Each row comes from the steps of one walk. Every step used is in the known rows, and no mark comes twice. Write the walk behind each row, first mark first.
Known rows
modat, vigige: [ 1.26  0.22  0.51  1.36 -1.56  0.84  0.36  2.27 -1.37 -0.56 -0.72 -2.42
 -0.83 -0.18 -0.45 -1.23 -0.49  0.57 -0.28  0.27 -0.67 -0.60 -0.59  1.08
 -1.02  0.40  0.56  0.88 -0.12  1.15 -0.82  0.59 -0.50]
vigige, merit, voraf, pesed, modat: [-2.11  1.43 -0.65 -0.45 -1.09 -1.22 -1.49 -0.91  1.93  1.09  1.17  1.80
 -1.27  1.27 -0.48  0.65 -1.19  2.31  1.31  1.06 -1.24 -0.62 -0.87 -1.00
  3.18  0.16  1.67  1.99 -0.72  0.44 -0.02 -2.55 -2.39]
voraf, pesed, vigige, modat: [ 0.05 -0.17  0.31  1.00 -2.64  2.02 -1.66  1.05  2.24  0.64  0.40 -1.73
 -0.24  0.58  0.33  1.91  1.13  0.12 -0.68 -0.28 -1.79  0.10 -0.01  0.26
 -0.81  0.92 -0.41  2.61 -0.93  0.77  0.05  0.77  0.15]
pesed, modat: [-1.83 -0.57 -0.16 -0.91  0.46 -0.65  0.11 -0.54  1.20  0.24  0.96  1.18
 -0.48  0.15 -0.52  0.25  0.54 -0.37  0.64  1.01  0.44 -0.68  0.60 -0.60
  1.17  0.68  0.26 -0.63  0.18 -0.42 -0.31 -0.16 -1.42]
vigige, modat: [-1.07 -0.98  0.47 -1.19 -1.30  0.67 -0.25  0.07  0.70  0.75  0.42  1.32
 -0.47  0.25  0.08  0.75  1.64 -0.16 -0.58 -0.86 -0.12  0.08  1.05  0.02
  0.63  0.14 -0.23  1.56 -0.26 -0.10 -0.06  0.41 -0.60]
pesed, vigige, modat, merit: [-0.14  0.23  0.31  0.39 -2.85  2.34 -1.13  1.27  0.64  0.62 -1.71 -3.36
 -0.06  0.20  0.35  0.43  1.11  0.77 -1.31  1.01 -1.07  0.95  0.99 -0.02
 -2.12  0.23 -2.96  1.87 -0.33 -0.27 -1.34 -0.69 -0.20]
pesed, vigige, modat, rema: [-0.64 -0.68  0.38 -0.20 -1.32  1.14 -0.34  0.25  1.76 -0.12 -0.93 -1.36
 -0.65  0.71  0.43  0.69 -1.01 -0.98 -0.64  1.85 -1.00 -0.60 -0.08 -0.25
 -1.07  1.17 -5.14  2.04 -0.68 -0.46  0.77  3.18 -1.24]
merit, voraf, pesed: [ 0.05  0.70  0.77  0.12 -1.74 -0.09 -1.17  0.03  0.68  1.03  0.70  2.72
 -0.78  0.71  0.06  1.09 -2.95  1.06  0.68 -0.34 -0.44 -0.45 -1.01 -0.44
  1.44  0.58  1.78  1.30 -0.31  0.67 -0.46 -2.49  0.00]
voraf, merit, pesed, vigige: [ 1.87  1.66 -1.69  1.46 -2.04  0.65 -2.19  0.17 -1.21  0.58 -0.72 -3.77
  0.91 -0.34  0.87  0.77 -0.87  1.20 -0.07  1.43 -0.84  1.03 -0.70 -0.62
 -1.37  0.55 -1.95  0.26 -0.82  0.92  0.37  1.94  0.10]
voraf, pesed, vigige, merit, modat: [-1.32  2.14 -1.51  1.20 -1.17  0.46 -2.23 -1.46  1.66 -0.07 -0.19 -1.71
  0.50  1.33  0.51  0.85  0.20  1.12  0.24  0.90 -2.28 -0.03 -0.34 -0.45
 -0.34 -0.06 -0.43  2.77 -1.07  0.08  0.46 -0.76 -0.66]
pesed, vigige, merit, voraf: [-2.03  2.29 -0.04  0.53 -2.05  0.21 -1.41  1.56 -1.00  0.05 -0.67 -1.94
  0.73  1.01  0.54 -1.39 -3.18  1.84 -1.07  2.71 -1.14 -0.60 -0.72  0.30
  1.77  0.12 -1.26  2.67 -0.46  0.32  1.30  0.22 -2.32]
modat, rema: [ 0.68 -0.05 -0.21 -0.17  0.64 -0.70  0.63 -1.31  1.09 -0.38 -0.90  0.20
 -0.96  0.30 -0.13  0.36 -1.63 -0.52  0.93  1.07 -0.20 -0.46 -0.90 -0.69
 -1.08  0.15 -3.58  0.08 -0.30 -0.45  0.36  1.33 -0.46]
pesed, modat, merit: [-0.90  0.19 -0.56 -0.46 -0.21 -0.15 -0.13 -0.91  1.17  0.58 -0.76 -0.99
 -0.92 -0.05 -0.62  0.38  1.12  0.69  1.02  1.19  0.00  0.44  0.69 -1.09
 -0.86  0.02 -1.00 -0.88  0.18 -0.75 -2.15 -3.11 -0.42]
modat, merit, vigige: [ 0.89  1.34  0.11  1.48 -1.98  1.84 -0.28  0.47 -1.49  0.33 -2.53 -2.25
 -0.62 -0.20 -0.13  0.71 -1.46  1.70 -0.99  0.59 -1.08  0.74 -0.23 -0.60
  0.78  0.07 -2.28 -0.52 -0.04 -0.07 -1.04 -1.02  1.12]
merit, modat, rema: [-1.09 -0.03 -0.27 -1.54  0.67 -0.95 -0.18 -3.43  0.80 -0.20 -0.26  3.77
 -0.92  0.94  0.29  0.47 -1.82 -1.32  1.37  1.12  0.41 -0.89  0.35 -1.41
 -0.11  0.35 -3.21  0.20 -0.06 -1.36 -0.12 -0.26 -0.73]
voraf, pesed, vigige, merit, modat, rema: [-0.69  1.99 -1.77  0.93 -0.51 -0.33 -1.71 -2.67  2.71 -0.36 -1.09 -1.40
 -0.44  1.61  0.51  0.95 -1.20  0.65  1.11  2.12 -2.38 -0.33 -1.35 -1.05
 -1.45  0.13 -4.16  2.65 -1.39 -0.42  0.86  0.55 -1.20]
modat, vigige, rema: [ 0.92 -0.16 -0.03  0.98 -2.21  0.27  0.27  1.10  0.58 -1.97 -0.61 -2.07
 -0.80 -0.34 -0.65 -0.95 -0.35  1.03 -0.43 -0.72 -1.70 -0.41 -1.00  0.71
 -1.16  0.35 -0.70  3.53 -0.78  0.53 -0.20  0.07 -1.08]
voraf, merit, vigige, rema: [ 0.40  0.98 -1.21  0.45 -1.62  0.53 -0.96  0.93 -0.23 -1.83 -1.34 -0.62
 -0.56  0.18 -0.15  0.03 -1.67  2.34 -1.25 -0.64 -2.21  0.59 -1.17 -1.95
  1.93  0.30 -2.51  3.47 -1.12 -0.42  0.77 -0.17 -1.51]

Write each row's walk
[-0.98 -0.10 -0.32 -0.20 -2.03 -0.16 -0.33 -0.98  0.22 -1.77 -0.29  1.53
 -0.55  0.17 -0.26 -0.75 -0.47  0.31 -0.02 -0.76 -0.99 -1.13  0.09 -0.12
 -0.07  0.48 -0.26  3.91 -0.59 -0.51 -0.79 -1.55 -1.52] => merit, modat, vigige, rema
[-0.44  1.95 -0.44  0.39 -1.72 -0.74 -1.36 -0.33  0.68  1.00  0.15  0.59
 -0.69  1.09  0.01  0.45 -1.62  2.66  0.75  0.10 -1.62  0.15 -1.56 -0.53
  1.79 -0.49  1.19  2.58 -0.86  0.80  0.32 -2.20 -1.13] => vigige, merit, voraf, pesed
[-0.73  1.76 -1.06  1.31 -0.67  0.58 -0.98  1.06  0.13 -0.68 -1.10 -5.14
  0.89  0.53  0.36 -1.15  0.12  1.34 -1.01  2.04 -1.79  0.22 -0.56  0.55
 -0.58 -0.33 -2.05  1.98 -0.69  0.38  1.29  1.96 -1.56] => pesed, vigige, merit
[-1.72  1.73 -0.16 -0.68 -1.18 -0.74 -0.77 -0.03 -0.85  0.58 -0.25  0.89
 -0.12  0.91  0.11 -1.16 -2.28  2.06 -0.17  1.09 -0.53 -0.20 -0.53 -0.26
  2.56 -0.62 -0.08  2.12 -0.40  0.01  0.79 -1.56 -2.13] => vigige, merit, voraf
[ 1.75  1.54 -0.87  2.26 -3.11  1.11 -1.73 -1.26 -0.60  1.17 -1.99 -4.81
  0.77 -0.97  0.75  1.54 -0.15  0.80  0.15  1.60 -0.36  1.27 -0.19  0.34
 -2.39  0.18 -2.83 -0.85 -0.39  0.85 -0.89  0.03  1.75] => modat, merit, pesed, vigige
[-0.78  0.05 -0.38  0.76 -1.41  0.28 -0.84  0.45  1.68 -1.82 -0.22 -2.65
  0.72 -0.03  0.21 -0.03 -0.89  0.24 -1.19  0.60 -1.33 -0.37 -0.47 -0.03
 -0.68  0.63 -2.48  3.36 -0.75 -0.33  1.15  1.13 -0.97] => pesed, vigige, rema
[-1.04  0.99 -0.96  0.66 -0.98 -0.21  0.17  0.96  0.12 -0.54 -0.46 -3.14
 -1.27  0.45 -0.99 -1.56  1.15  1.77  0.34  1.77 -1.55 -0.79 -0.45  0.46
  0.38 -0.14  0.18  1.48 -0.60  0.90 -0.39  0.71 -2.67] => pesed, modat, vigige, merit
[-1.24  1.15 -1.98 -0.13 -0.97 -1.61 -1.05 -3.53  0.75  1.26  0.46 -0.94
  0.05 -0.23 -0.09  1.47  2.14  1.17  1.44  1.47 -0.24  0.24 -0.01 -0.13
  1.83 -0.39 -0.53 -0.43 -0.78  0.73  0.58  1.25 -1.31] => vigige, merit, pesed, modat
[-2.28  1.48 -1.32 -1.14  0.09 -0.86 -0.76 -2.42  0.07 -0.03  0.00  1.24
  0.30  1.02  0.38 -0.50  0.87  0.82  0.46  0.48 -0.59 -0.07  0.67 -0.84
  1.06 -0.86 -0.18  1.58 -0.47 -0.68  0.24 -1.61 -1.62] => vigige, merit, modat
[ 0.04  0.49  0.84 -0.59 -3.76  0.94 -1.52 -0.11  1.17  2.41 -0.55  2.54
 -1.63  0.72  0.04  1.97 -0.73  2.10  0.53 -1.02 -0.97  0.93  0.08 -0.79
  0.24 -0.01  0.48  2.55 -0.57  0.09 -2.33 -4.86  0.18] => vigige, modat, merit, voraf, pesed
[ 0.50  0.26 -0.48 -0.62 -1.73  1.28 -0.51  0.70 -0.51  0.10 -1.87  0.37
 -2.00  0.96 -0.01  0.94 -2.08  1.40 -0.84  0.43 -1.54  0.21 -0.55 -2.24
  1.61  0.66 -4.95  2.27 -1.05 -0.50  0.38  2.50 -1.78] => voraf, merit, vigige, modat, rema
[-1.96  0.58  0.47 -1.25 -1.48 -0.50 -0.50 -0.38  0.17  1.47 -0.37  2.17
 -1.17  0.43 -0.39 -0.14 -2.15  1.27  0.89  1.80  0.61 -0.46  0.74 -1.08
  1.59  0.54  0.00  0.00  0.50 -0.85 -2.21 -4.28 -1.42] => pesed, modat, merit, voraf
[-0.23 -1.12  0.23 -1.41 -0.62  0.04  0.27 -1.45  1.63  0.33 -0.51  1.49
 -1.52  0.64 -0.01  0.93  0.11 -0.71  0.38  0.15 -0.38 -0.21  0.12 -0.73
 -0.50  0.18 -3.71  1.23 -0.58 -0.61  0.22  1.84 -1.06] => vigige, modat, rema
[ 0.55  0.64 -1.91 -0.57 -0.77 -0.90 -1.51 -2.04  0.04  1.00  0.53  0.43
 -0.50 -0.37 -0.07  1.58  0.85  0.92  1.66  0.76  0.18  0.59 -0.03 -1.39
  0.59  0.44  0.06 -0.97 -0.50  0.32 -0.63 -0.10 -1.09] => voraf, merit, pesed, modat
[ 0.24  1.12 -1.12  1.68 -1.55 -0.06 -0.48  0.67  1.81 -0.08 -0.06 -3.30
 -1.82  0.63 -1.16 -0.01  1.66  2.34  1.23  0.72 -2.71 -0.43 -1.42  0.29
 -0.44 -0.18  1.26  2.16 -1.16  1.53 -0.77 -0.06 -1.79] => voraf, pesed, modat, vigige, merit
[ 0.70  1.16 -0.77 -0.10 -1.17  0.70 -0.94  1.25 -2.06 -0.68 -0.63  0.29
 -0.93  0.72 -0.08 -1.52 -0.92  1.27  0.40  0.12 -1.01 -0.35  0.04 -0.86
 -1.16  0.29  0.55  2.00 -0.39 -0.08 -1.99 -2.36 -1.75] => voraf, merit, modat, vigige
[ 0.02 -0.28  0.11 -0.77 -2.04  1.32 -0.43 -0.23  0.55  1.22 -1.20 -0.70
 -0.96 -0.04 -0.06  0.86  1.87  0.90 -0.19 -0.77 -0.54  1.38  1.15 -0.35
 -1.37 -0.60 -1.31  1.23 -0.27 -0.47 -1.98 -2.64  0.12] => vigige, modat, merit
[ 0.44  2.07 -1.39  2.45 -1.16  0.62 -1.75  0.59  1.75 -0.25 -0.75 -5.35
  0.32  0.75  0.24  0.45  0.59  1.92 -0.21  1.01 -2.78  0.51 -1.60  0.01
 -1.31 -0.34 -1.04  2.45 -1.30  1.17  0.96  0.98 -0.47] => voraf, pesed, vigige, merit
[ 1.55  0.57 -1.48  0.20 -2.83  0.81 -1.88 -1.00  0.45  0.83 -1.47 -2.30
 -0.72  0.17  0.77  2.01 -0.83  0.42  0.33  1.65 -1.19  0.76 -0.46 -1.29
 -1.84  0.80 -5.57  1.75 -1.41  0.37  0.59  3.27 -1.01] => voraf, merit, pesed, vigige, modat, rema
[-0.18  1.24  0.88  1.33 -2.50  0.89 -1.67  1.65  0.80  0.59  0.30  0.02
  0.16  0.81  0.44  0.72 -3.92  1.08 -0.30  1.19 -1.04 -0.78 -1.11  0.10
  0.84  1.41  0.30  1.92 -0.43  0.87  0.17 -0.86 -0.17] => merit, voraf, pesed, vigige
[ 0.38  1.50 -0.08  1.46 -3.96  0.58 -2.17  0.27  2.32 -0.31 -1.30 -1.99
 -0.39  0.37  0.16  1.15 -3.22  2.58 -0.15  0.29 -2.15  0.66 -1.38 -0.73
 -1.16  0.64 -2.08  4.37 -1.08 -0.13 -1.03 -4.23 -0.15] => modat, merit, voraf, pesed, vigige, rema
[-0.67  0.78  0.29  0.97 -3.15  0.04 -1.91  0.54  2.46 -0.59  0.37  0.26
  0.02  0.61  0.26  1.02 -3.72  1.40 -0.41  0.08 -1.89 -0.69 -1.63 -0.27
  0.92  1.31 -0.95  4.56 -1.01  0.25  0.74 -1.27 -0.94] => merit, voraf, pesed, vigige, rema
[ 0.92  0.10 -0.55 -0.26 -3.52  0.82 -1.30 -2.50  0.16  2.38 -1.14 -0.42
 -0.50 -0.85  0.48  2.77  2.64  0.89  0.54 -0.62 -0.13  1.73  0.85  0.13
 -1.02 -0.54 -1.65  0.00 -0.52  0.52 -1.77 -1.29  1.24] => vigige, modat, merit, pesed
[-0.37 -0.33  0.37  0.60 -0.95  0.26  0.47  1.54  0.22 -0.34  0.08 -0.99
 -1.17  0.03 -1.02 -0.97  0.00  0.12  0.36  1.28 -0.40 -1.48 -0.03  0.52
  0.03  0.97  0.88  0.19  0.00  0.63 -1.13  0.48 -1.51] => pesed, modat, vigige
[ 0.40  0.33 -0.86  0.72 -0.78  0.15 -0.81 -1.26  3.02  0.98 -0.45 -1.06
 -1.57  0.24 -0.79  1.91  1.51  1.46  1.87  0.19 -1.28  0.73 -0.29 -1.58
 -1.41  0.11  0.03 -0.37 -0.34 -0.03 -2.55 -3.87  0.39] => voraf, pesed, modat, merit
[-0.18  1.17  0.61 -0.26 -1.95  0.24 -0.54  0.24 -1.01  1.24 -1.22  1.26
 -0.67  0.28  0.12 -0.30 -2.94  1.81  0.29  0.86  0.33  0.48  0.07 -0.61
  0.32 -0.17 -0.53  0.46  0.31 -0.45 -1.83 -4.21 -0.24] => modat, merit, voraf
[-0.50  0.28  0.29 -0.01 -1.42  0.64 -0.25  0.10 -1.24 -0.59 -0.23  1.34
 -0.47  0.39 -0.15 -1.06 -0.90 -0.26  0.23  0.15 -0.21 -1.15  0.58  0.31
 -0.18  0.61  0.86  1.26 -0.02  0.08 -1.33 -1.01 -0.66] => merit, modat, vigige
[ 1.01  1.04 -1.40  2.02 -3.62  0.44 -1.85 -2.28  1.02 -0.13 -1.89 -4.97
  0.72 -1.18  0.56  1.98  0.03  1.30  0.07  0.71 -1.31  1.48 -0.64 -0.03
 -2.30  0.06 -3.94  1.81 -0.96  0.26 -0.38 -0.38  0.97] => modat, merit, pesed, vigige, rema
